Each row was made from one walk, in order. Every step used is in the known rows, and no mark comes twice. Write each row's walk.
In the rows, 128 means zero.
Known rows
tifa/mive: [108 138 118 128 123 117 142 151 107 108 116 136 125 113 150 135 137 156
 154 105 117 129 139 111 138 142 135 158  97 118 111 155 115 133 127 116
 124 129]
fatem/sesimi/gelo/tifa/mive: [ 95 134 129 115 156 138 136 175 109 110 113 127  96 105 149 126 146 158
 110  90 100 111 132 122 137 117 136 151 134 115  61 122 104 146 111 135
 172 159]
sezis/fiveg: [142 141 126 149 146 148 112 157 158 126 133 123 152 130 120 113 118 175
 134 123 102  89 116 124  88 146 145 132 141 124 148 129 137 136 119 128
 115 103]
nivaf/gelo: [149 121 114 149 136 146 115 140 155 107 135 118 142 148 156 120 165 130
 118 153 154 130 144 132 112 131 101 137  93 131 126 125 134 124 146 118
 135 138]
fiveg/nivaf/mive/tifa/gelo/dinareb: [154 139 147 138 135 152 116 139 163 142 101 130 127 106 154  87 133 142
 134 130 137 158 137 140 134  90 131 115  90 128 127  88 103 121 137  93
 166 116]
mamo/fiveg/nivaf/gelo/tifa/mive: [126 133 123 120 132 130 131 188 135  99 125  94 118 112 169 119 178 174
 124 126 105 138 168 129 144 132 105 152  80 111 109 120 121 132 133 138
 175 159]
mamo/fiveg/nivaf: [131 137 148 105 131 115 116 153 135 146 153  97 156  95 114 112 149 153
 130 154 123 143 159 137 164 124 128 141 145 102 148  67 141 132 127 154
 194 131]
sesimi/gelo/dinareb: [131 151 135 123 177 122  96 153 147 176 132 143 127 120 132  88 135 121
 116 132 126 124 117 148 119  87 155 127 126 117 124  99 136 151 145 130
 183 106]
kopot/fatem/sesimi: [ 86 128 139 127 136 145 111 121 145 144 112 151 117 115 143 103 125 104
 134 147 162 103  89  93 145 154 139 155 164 125  81 112 127 143  91 137
 156 123]
mive/sesimi/fatem: [125 112 157 122 123 157 121 151 177  90 154 129 132 131 107 133 136  80
 149 123 150 152 118 160 151 171 105 124  96  88 106 139 153 157 144 126
 159 117]
fatem/sesimi/gelo: [100 130 137 120 178 147 113 142 120 138 134 139 130 106 108 116 131 125
 101 116 140 100 121 131 134 104 147 145 197 112  70  79 118 149 114 140
 188 137]
sezis/fiveg/nivaf/mive: [163 140 137 139 121 180 110 142 174 129 133 113 162  91 142 119 161 188
 103 124 142  92 153 119 111 128 130 145 151 126 178  92 136 128 133 146
 156 138]
fetuv/gelo: [151 160 121 140 147 129 128 124 121 153 120 123 132 164 116 110 131 114
 133 113 115 119 146 111 127 140 139 145 113 141 108 131 137 150 139 132
 150 125]
dinareb/gelo/sesimi/mive: [125  84 126 122 165  74 122 127 158 118 171 147 103  81 123 119 186  92
 157  89 162 146 170 115 105  73 128 110 115 153  97 116 173 171 127 100
 128 107]
dinareb/gelo/nivaf/mive: [171 116 112 153 136 128 125 101 160 128 124 142 142  98 166 106 173 145
 119 118 141 131 173 120 110  96 118 155 102 164 150 164 146 131 152 104
 124 131]
gelo/sesimi/mive: [120  93 138 108 144  96 119 132 149 123 172 145 111  79 109 135 182 105
 155  77 150 131 152 116 116  93 129 116 126 138 126 109 156 155 126 119
 128 108]
tifa/gelo/nivaf: [171 110 123 129 137 128 119 111 114 150 120 143 148 126 139 109 128 150
 147 117  81 152 121 133 125 106 132 161  87 150 115 153 106 118 134  94
 112 111]
mamo/fiveg/nivaf/mive/sesimi/gelo: [121 125 128 139 156 143 119 155 166 128 174 135 153  92  98 115 178 140
  65 133 146 103 182 157 143 121 115 145 169 105 144  83 151 167 158 147
 252 158]
nivaf/mive/sesimi: [124 106 120 164 110 149 143 133 171 104 159 149 130 110 116 141 166 126
  96 129 172 116 144 137 130 161 106 130 116 128 157 138 143 149 146 120
 180 160]
kopot/fatem/sesimi/mive: [ 81 125 138 105 130 141 103 128 164 138 144 162 120  93 142 119 160 108
 139 109 159 102 129  79 129 124 146 146 162 158 110 100 149 145  98 130
 154 112]
mamo/fiveg: [119 134 128 130 125 102 131 157 121 134 142 123 130 106 100 110 132 143
 135 127 112 119 165 129 154 132 127 134 138 114 162 128 149 129 133 143
 164 110]
fatem/sesimi/mive/nivaf/gelo/fetuv: [113  84 144 155 128  99 132 112 158 105 163 118 115 144 161 114 181  89
 140 119 158 115 107 123 114 134 109 118  72 122 110  42 115 120 111 104
 136 136]
fatem/sesimi/mive/nivaf: [105 118 144 129 126  90 114 122 131 142 150 142 110  86 142 129 173 126
 137  96 138 122 120  92 156 135 135 134  84 146 109  60 122 107 102 124
 133 113]
dinareb/gelo: [135 118 110 150 159  94 134 120 142 119 128 130 120 128 149 102 134 106
 135 146 145 151 159 125 113  96 126 120 110 147  82 140 152 152 130 100
 131 128]
fatem/sesimi: [102 122 144 128 141 140 132 136 116 129 128 133 121 100 115 131 121 128
 146 123 158 118  96 109 145 136 145 138 163 120  83  93 112 127  88 130
 144 133]
gelo/tifa: [135 122 134 118 130 140 132 146 139 120 118 107  89 137 141 127 135 132
  94 120  98 129 127 139 122 118 113 105 121 137 111 127 121 128 121 143
 140 158]
fiveg/sezis: [140  92 132 127 151 112 143 126 124 127 142 146 118 157 106 124 122 104
 127 149 169 141 116 110 119 142 149 110 130 112 107 132 113 113 136 140
 132 110]
mive/sesimi: [111 107 125 149 129 122 141 135 158 111 169 142 132 127 105 142 148 109
 117 146 152 140 119 147 131 165 113 124 113 117 122 131 139 153 134 116
 172 151]
fatem/sesimi/gelo/tifa: [112 123 141 112 171 154 121 158 131 130 124 116  91 117 128 117 138 131
  73 110 107 105 124 141 125 100 128 118 174 125  65  89 114 144 110 153
 189 165]
fetuv/gelo/tifa: [152 148 129 128 145 142 133 141 132 142 113 103  91 164 133 112 140 120
  99 109  87 123 142 127 119 128 121 119 110 148  95 129 128 146 131 145
 159 154]
sesimi/fatem: [139 130 158 107 121 159 109 144 153 100 121 119 129 131 127 122 120  96
 158 111 130 144 127 144 147 140 117 127 111  98 111 138 146 137 142 136
 124  98]
fetuv/gelo/nivaf/mive/sesimi/fatem: [160 126 150 137 123 170 114 134 190 106 147 136 148 129 121 120 164  93
 143 102 145 141 144 146 146 170 104 152  81 110 129 156 161 160 164 121
 166 116]
fatem/sesimi/mive/tifa/gelo: [112 111 138 128 130 148 136 127 135  90 108 144 115 104 124 123 129 129
 139  92 128 142 157 116 133 101 121 116 136 151  76  98  95 115 108  77
 140 119]
mamo/fiveg/nivaf/gelo: [151 129 130 131 138 139 106 159 161 122 154  93 166 119 145 104 181 150
 122 173 151 143 167 141 140 125 101 145 110 109 145  77 143 128 146 139
 187 139]
sezis/fiveg/mamo: [114 132  99 154 124 147 114 151 157 102 144 155 143 120 100 133 125 182
 150  83 144  97 124 125  97 169 132 109 169 111 123 102 105 126 116 131
 126 100]
sesimi/gelo: [123 137 123 120 167 134 112 136 129 137 134 135 135 128 118 114 136 125
  84 123 115 106 147 145 122  98 135 137 167 117 107 107 131 150 145 138
 175 131]
gelo/sesimi/mive/nivaf: [125  96 141 131 136  55 114 117 141 140 161 139 101  85 136 127 194 110
 142  87 134 136 133 110 147 119 117 121  57 134 119  78 136 126 124 121
 120 104]

Which walk is each row?
[ 97 124 116 139 165 123 130 157 139 111 158 151 139 118 114 131 157 129
  93 120 128 117 147 149 132 136 127 152 135 103  89 124 131 174 148 119
 209 149] : tifa/mive/sesimi/gelo
[ 95 122 141 129 122  91 100 114 151 153 140 154 109  94 160 113 174 113
 130 111 141 113 115  80 157 147 131 145  88 150 107  72 130 117 101 128
 141 108] : kopot/fatem/sesimi/mive/nivaf
[131  91 134 155 126 123 142 115 158  96 149 109 126 174 153 112 152  90
 131 139 148 120 116 148  94 125 103 113  99 111 127  89 121 133 132 105
 131 144] : nivaf/gelo/fetuv
[ 98  89 139 145 153 108 146 117 154 109 175 131 126 159 107 118 142  75
  97 123 132 109 114 170 104 124 120 112 147  93 107  74 127 169 133 112
 192 154] : mive/sesimi/gelo/fetuv
[154 172 132 140 159 118 111 143 141 192 122 132 125 148 132  84 129 112
 154 124 124 134 115 122 122 121 160 133  81 136 124 117 140 152 140 126
 162  99] : fetuv/gelo/dinareb
[120 117 119 149 154 151 124 139 163 115 160 152 137 115 107 125 166 126
  62 120 150  97 162 154 122 123 116 138 159 118 130 115 142 165 158 132
 217 158] : nivaf/mive/sesimi/gelo
[129 114 156 116 126 170 116 181 189  68 152 104 133 126 149 130 175 108
 142 132 146 166 134 161 153 172  87 138  60  79  83 122 143 160 148 127
 185 147] : fiveg/nivaf/gelo/tifa/mive/sesimi/fatem
[118  88 129 156 145  80 156 101 147 106 144 118 106 159 147 101 128  73
 142 132 141 138 129 142  95 101 123 101 111 124  92 100 135 155 118  91
 126 136] : dinareb/gelo/fetuv
[139  77 123 147 180  61 135 120 140 118 145 132  96  99 120 104 157  84
 158 123 165 160 141 136 116  88 119 111 103 116  64 136 153 177 128 100
 123 116] : dinareb/gelo/sesimi
[ 74 132 153 114 127 128 116 107 191  82 121 140 126  96 153 122 165 100
 128 117 159 135 155 102 131 126 111 119 164 145 102  94 125 126 109  92
 148 122] : kopot/fatem/sesimi/mive/tifa
[ 91 100 151 131 160 120 140 118 128 121 149 125 116 139 115 113 125  85
 117 109 136  96  99 144 113 107 140 120 181  96  84  52 109 151 104 122
 169 143] : fatem/sesimi/gelo/fetuv
[160 115 133 130 138 122 124  98 137 118 106 133 150 124 148 110 134 141
 143 118  86 169 139 140 128 107 111 147  88 146 106 146  92 110 137  68
 112 114] : mive/tifa/gelo/nivaf
[158 119 161 115 154 129 110 140 149 116 129 117 111 129 100 110 143  66
 180  85 141 148 127 143 147 140 114 127  95  83  77 136 156 174 146 134
 132  89] : fetuv/gelo/sesimi/fatem
[116 108 123 141 132 137 139 171 167  88 162 116 126 124 151 142 188 142
 111 146 142 153 134 148 134 166  96 142  68 108  90 117 123 157 135 116
 200 186] : fiveg/nivaf/gelo/tifa/mive/sesimi
[144 141 126 158 143  97 101 160 156 153 125 131 123 125 189  88 174 139
 150 144 145 147 110 124 134 132 127 141   5 120 126 105 121 118 145 110
 143 106] : tifa/mive/nivaf/gelo/dinareb
[ 84 138 125 115 155 140 123 166 127 118 102 139  93 114 166 109 149 143
 103 106 102 103 129 109 137 129 134 161 136 118  58 134 112 156 112 141
 179 152] : kopot/fatem/sesimi/gelo/tifa/mive
[ 93 119 142 106 134 138 121 141 141 128 159 148 122  82 119 140 158 127
 147  88 157 114 135  93 131 110 150 133 160 156 112  83 137 130  95 126
 143 121] : fatem/sesimi/mive
[149  74 129 139 153 104 137 133 105 130 128 140  95 107  97 112 130 112
 156  97 131 142 118 137 130 101 123 119 104 108  73 130 116 154 123 107
 123 111] : tifa/gelo/sesimi
[126 134 138 146 109 146 139 102 176  64  99 122 129 106 152 130 159 133
 100 114 155 133 180 130 126 123  88 111 140 130 150 126 113 108 146  94
 133 144] : nivaf/mive/tifa
[148 136 137 148 133 146 123 139 155 135  93 145 113 114 149  88 125 135
 135 118 133 144 136 135 126  96 130 110  84 136 129 119 104 118 140  87
 150 106] : nivaf/mive/tifa/gelo/dinareb
[127 140 152 130 112 137 132 117 180  77 115 101 150  83 142 119 173 148
 102 130 152 143 200 136 149 121  87 119 154 115 162  88 121 111 145 113
 176 145] : mamo/fiveg/nivaf/mive/tifa
[151 130 130 137 146 135 115 155 126 174 110 147 112 128 135  87 105 132
 153 125 116 142 102 134 127  98 155 123  77 135 114 121 114 133 129 108
 146  96] : tifa/gelo/dinareb
[120 116 124 151 131 117  91 126 176 128 143 140 128 122 184 100 202 113
 119 144 165 115 131  94 134 144 102 151  61 147 111  82 138 118 126 121
 147 121] : kopot/fatem/sesimi/mive/nivaf/gelo
[127  87 137 156 121  92 130 109 165 106 163 116 118 158 167 112 185  90
 129 123 143 119 123 132 106 129 100 112  57 126 134  58 123 119 130 102
 128 133] : sesimi/mive/nivaf/gelo/fetuv
[141  98 166 106 144 126 110 143 154 100 134 121 110 106 107 119 140  74
 178  95 149 153 116 151 149 130 110 117 105  75  90 135 151 160 138 131
 117  90] : gelo/sesimi/fatem
[182 144 119 148 125 150 121 101 147 148 119 137 150 117 147 111 170 149
 121  96 121 112 164 108 120 124 126 171 106 158 166 157 137 129 157 123
 135 129] : fetuv/gelo/nivaf/mive
[114 115 154 118 121 155 128 177 169  74 140 124 109 126 129 136 145  99
 149 106 129 155 122 155 154 175 101 131  74  87  86 154 141 160 139 125
 165 132] : gelo/tifa/mive/sesimi/fatem
[147 116 125 153 113 164 146 115 138  83  83 138 117 120 137 115 124 143
 109 102 126 133 170 130 129 109 100 117 118 143 114 133  94 110 137  83
 135 133] : nivaf/mive/tifa/gelo
[132 109 133 147 114 156 134 132 178 112 170 132 147  99 120 140 178 135
  93 144 178 131 144 142 137 155 106 134 123 117 152  98 140 149 143 129
 203 172] : fiveg/nivaf/mive/sesimi
[141 136 139 136 136 137 122  91 183  81 109 129 154  98 157 119 176 139
  90 111 129 136 185 142 121 103  91 136 145 133 148 128 113 115 160  89
 147 139] : sesimi/gelo/nivaf/mive/tifa
[128 136 130 147 165 136 107 154 177 161 153 155 129 108 126  95 158 121
  96 130 153 115 127 155 119 108 142 127 119 117 142 104 145 163 157 126
 215 126] : nivaf/mive/sesimi/gelo/dinareb
[149 142 147 120 146 150  99 152 165 141 147  98 174 111 133 117 141 179
 133 150 115 120 117 134 110 132 142 139 149 109 135  68 132 137 115 142
 153 127] : sezis/fiveg/nivaf
[132 127 126 145 166 168 108 154 185 124 171 137 165 104 110 118 172 157
  61 131 140  89 154 156 109 128 125 144 172 108 135  85 146 171 151 139
 228 154] : sezis/fiveg/nivaf/mive/sesimi/gelo
[143 132 141 140 116 135 131  86 182  79 103 125 149  99 163 126 171 140
 111 114 136 147 172 133 123 119  88 130 125 138 158 139 111 103 152  83
 122 137] : gelo/nivaf/mive/tifa
[153 114 132 142 168  89 130 120 122 146 138 126 109 127  93 112 154  90
 158  95 140 135 131 126 127 125 128 130 109 110  84 128 142 175 135 124
 139 115] : fetuv/gelo/sesimi
[112 132 123 120 125 127 145 166 115 103 108 119  95 121 162 133 145 158
 127  99  93 131 139 120 133 133 123 140  90 125  96 153 110 133 121 130
 134 152] : gelo/tifa/mive
[118 132 125 147 118  71 133 133 104 128 117 132 113 110 166 125 156 150
 141 108 108 134 123 106 163 158 122 155  35 116 107 113 104 108 126 119
 119 120] : tifa/mive/nivaf
[110 143 128 138 177 114 111 171 156 156 152 154 130 113 131  99 151 123
 124 132 134 132 117 151 127 118 151 139  98 105 110 114 136 170 146 115
 210 121] : tifa/mive/sesimi/gelo/dinareb
[154 116 117 162 129 111 111 126 150 120 133 116 132 143 175 111 181 130
 112 153 145 134 133 127 131 146  93 138  38 128 122  97 120 106 144 118
 131 132] : mive/nivaf/gelo
[131 112 127 151 133 117 104 136 158 118 152 129 130 114 167 119 201 128
 127 128 163 125 137 105 134 134 106 139  58 145 112  69 128 108 125 116
 139 126] : fatem/sesimi/mive/nivaf/gelo
[126 131 150 124 129 155 130 173 165  86 136 121 113 143 124 128 148  92
 151 100 121 149 134 147 153 181 106 140  68  93  75 157 147 171 145 127
 174 131] : fetuv/gelo/tifa/mive/sesimi/fatem
[155 113 126 148 132 128 118 144 156 114 123  99  92 149 178 113 177 133
  82 140 113 135 129 137 125 133  85 114  49 138 108 104 117 109 135 134
 141 161] : mive/nivaf/gelo/tifa
[138 109 141 119 141 128 120 104 142 116 121 145 146  96 143 116 151 141
 157  98 104 161 138 121 129  98 124 150 113 159  92 119  98 112 116  67
 121 111] : fatem/sesimi/mive/tifa/gelo/nivaf
[110 120 122 137 167 130 122 141 152 123 167 147 140 128 100 125 151 112
  77 136 135 115 140 161 124 128 122 134 156 111 103 108 139 170 149 127
 210 150] : mive/sesimi/gelo
